Known rows, with every way that one mark hangs from another
dipef(duzet fuvan(fesi mezeg)): [-26.9  64.8 -14.6   0.8   5.4   8.1 -32.3  -9.5  -3.6 -21.3  -7.1 -18.5
  -4.0  21.9 -22.6 -18.5  -5.4]
mezeg(duzet(dipef(galiz)) fuvan(fesi)): [ -6.6  17.2   6.7  10.2  40.9   3.7  10.6  23.2  -2.8  -7.6  -1.5 -30.0
 -40.7   7.4 -39.9 -19.6 -25.8]
fuvan(dipef(duzet galiz) fesi): [-15.6   5.1  -7.3   1.7   7.9  -5.9 -30.7  -2.9   4.7 -16.6  -1.2 -34.9
 -11.9  -0.4 -36.4  -8.3  -8.1]
mezeg(duzet(dipef) fuvan(fesi)): [ -2.2  37.7   8.6  15.0  37.8   5.9   9.1  13.6   1.4  -3.6  -4.2 -19.0
 -32.5  17.6 -30.4 -23.7 -28.2]
galiz(dipef(fuvan(fesi))): [-13.4  43.0  -1.4   3.2  -5.4  -0.5 -12.3   0.0 -12.6   0.8  -4.4  -8.9
 -10.8  17.3 -10.8  -8.9  -6.8]
dipef(duzet fuvan(fesi mezeg) galiz): [-34.3  41.7 -13.7  -3.0   7.2   5.2 -30.9  -0.1  -7.8 -25.4  -6.1 -30.1
 -12.6  10.6 -31.9 -16.0   0.3]
galiz(dipef(duzet)): [  1.6  17.6  26.7   9.8  -0.7   6.7 -25.4  -6.9   1.6  19.7  -5.2   3.7
   9.6  10.3  -2.8  -4.1 -16.1]
duzet(dipef mezeg): [ -1.9   8.5  -1.7   5.2  21.8  15.6  -4.2   3.4  17.8   5.8   4.9  -1.1
   1.9   2.3 -11.7  -0.3 -13.1]
dipef(fuvan(mezeg) galiz): [-22.8  14.6 -11.0  -9.4  -0.2   0.3  -0.4   4.8  -9.7 -17.2   0.6 -15.4
  -6.5   5.3 -20.7  -8.1   5.7]
mezeg(fuvan(dipef(duzet) fesi)): [ -6.0  28.1   0.4  12.1   9.1   2.1 -19.5  -3.3  12.2 -13.2  -1.3 -22.4
  -6.7  15.3 -31.9 -27.5 -13.9]
galiz(dipef(duzet(mezeg) fuvan)): [ -8.9  31.6  26.8  17.4   2.4  19.3 -30.8 -11.1   7.1  14.8   2.6   8.2
  23.9  12.6 -12.8  -0.5  -7.9]
duzet(dipef(fuvan(fesi mezeg) galiz)): [-29.9  40.2 -28.6 -10.4  18.7   1.3  -7.2   9.6 -11.9 -25.1   1.6 -35.2
 -25.9  14.2 -32.0 -17.0  -6.9]
galiz(dipef(duzet(mezeg) fuvan(fesi))): [-18.1  51.7  11.0  17.2   6.4  18.9 -42.2  -4.8   4.1   5.8  -2.5  -4.1
   7.9  14.5 -21.6  -6.5  -9.7]
suzas(fuvan(fesi)): [-12.0  37.5 -23.5   7.5  -5.1   2.5  -5.3   1.4 -14.4 -28.3  -7.7  -7.5
 -17.7   7.4  -4.7  -2.5   3.1]
suzas(fuvan(dipef mezeg(duzet))): [-16.7  50.1 -12.3  11.3   3.4  -1.5  -9.0 -11.3   9.1 -22.7 -14.4  -4.5
  -9.4  15.3 -29.6 -12.1 -14.1]
suzas(fuvan(dipef(galiz) fesi mezeg(duzet))): [-30.4  46.5 -29.9   5.2   6.9  -4.6 -20.1   2.1   2.7 -37.6 -20.0 -27.6
 -31.3   8.3 -49.0 -15.9 -14.9]
mezeg(fuvan(dipef fesi)): [ -3.5  19.3 -12.9   4.7   4.1  -5.2  -1.9   3.0   9.6 -13.7  -3.0 -20.4
 -13.6  11.0 -26.4 -26.8  -7.0]

Rows
[  3.5  18.8  31.7  20.9   8.5  26.9 -23.2   2.4  16.5  18.1  -3.5   8.1
  17.4   9.8 -19.1 -14.7 -16.7] => galiz(dipef(duzet(mezeg(fuvan))))
[-25.8  28.5 -24.0  -3.4  16.5  -9.7 -23.4   3.1  14.2 -22.5 -15.9 -32.3
 -26.9   4.9 -50.7 -18.9 -15.3] => fuvan(dipef(galiz) fesi mezeg(duzet))
[-17.2  33.6   4.1   7.2  35.0  -3.2   3.0  11.1 -12.7 -11.9   4.5 -31.9
 -36.8   9.2 -36.4  -5.4 -15.6] => mezeg(duzet(dipef(fuvan(fesi) galiz)))
[ -2.8  15.3  23.0  16.4   3.5  20.4 -37.9  -4.0  16.5  20.5  -7.2  10.6
  20.8   4.3 -10.9   0.1 -15.0] => galiz(dipef(duzet(mezeg)))
[ -8.9   9.3   0.9  11.8  19.3  -7.3   0.2  14.1   9.0 -13.2  -5.9 -32.1
 -34.1   2.1 -50.6 -24.6 -15.1] => mezeg(duzet fuvan(dipef(galiz) fesi))
[-10.8   3.2   2.9   5.6  10.5  -1.1 -17.5   4.7   5.5 -16.6  -0.3 -35.3
 -15.6   6.6 -43.0 -23.5 -10.3] => mezeg(fuvan(dipef(duzet galiz) fesi))
[-17.3  52.2  14.2   8.6   8.2   3.7 -10.7  -3.8  -1.3   8.6 -12.3   2.7
  -2.3  20.7 -23.8 -13.8 -17.1] => galiz(dipef(fuvan(mezeg(duzet))))
[ -2.8  31.5  -0.9  14.1  18.1  -4.3  -0.9   5.0  14.0 -12.1  -7.3 -19.5
 -22.9  13.3 -37.3 -27.7 -16.9] => mezeg(duzet fuvan(dipef fesi))
[  2.6   0.7  -1.4  11.7   6.4  10.1  -4.3   2.3  26.3  -2.1   2.8  -1.2
   8.5   4.3 -24.4 -17.4  -3.3] => duzet(mezeg(fuvan(dipef)))
[-14.5  40.2 -26.9   7.7  -8.4  -4.5 -11.2  -7.1  -2.9 -29.0  -5.4 -17.7
 -16.1  10.3 -16.1  -7.2  -1.7] => suzas(fuvan(dipef fesi))
[-27.8  66.3  -2.0   4.0   0.1   7.9 -39.8  -9.4  -6.1  -7.0 -11.2 -13.8
  -0.2  28.1 -21.2 -20.8 -11.7] => galiz(dipef(duzet fuvan(fesi mezeg)))
[ -6.4  26.6   3.6   7.1  20.5  13.9   2.1  -1.3   6.8  -0.3  15.6  -2.0
   5.0   8.3 -11.6  -1.9  -5.5] => duzet(dipef(fuvan) mezeg)
[-12.2   5.6   2.4  12.9  17.2  20.9 -26.0  15.0  13.0 -12.6  -3.6 -20.7
  -8.8  -3.4 -36.9 -15.2  -6.1] => dipef(duzet(mezeg(fuvan(fesi))) galiz)
[ -5.6  20.5 -17.1   8.2   8.7   7.0 -15.2   4.3  27.2 -13.5  -1.9 -14.8
  -6.5   7.8 -35.1 -24.5  -7.0] => duzet(mezeg(fuvan(dipef fesi)))
[-28.4  42.6 -15.5   1.4  17.7  -1.3 -13.0   8.7  -6.1 -23.1 -11.6 -26.9
 -29.5   8.2 -41.3 -13.7  -4.0] => dipef(fuvan(fesi mezeg(duzet)) galiz)
[-24.6  43.7 -23.7  -1.0   5.2  -0.1 -43.8 -13.0  19.8 -21.8 -11.5 -24.6
  -1.1  18.0 -31.7 -23.5 -13.2] => fuvan(dipef(duzet) fesi mezeg)
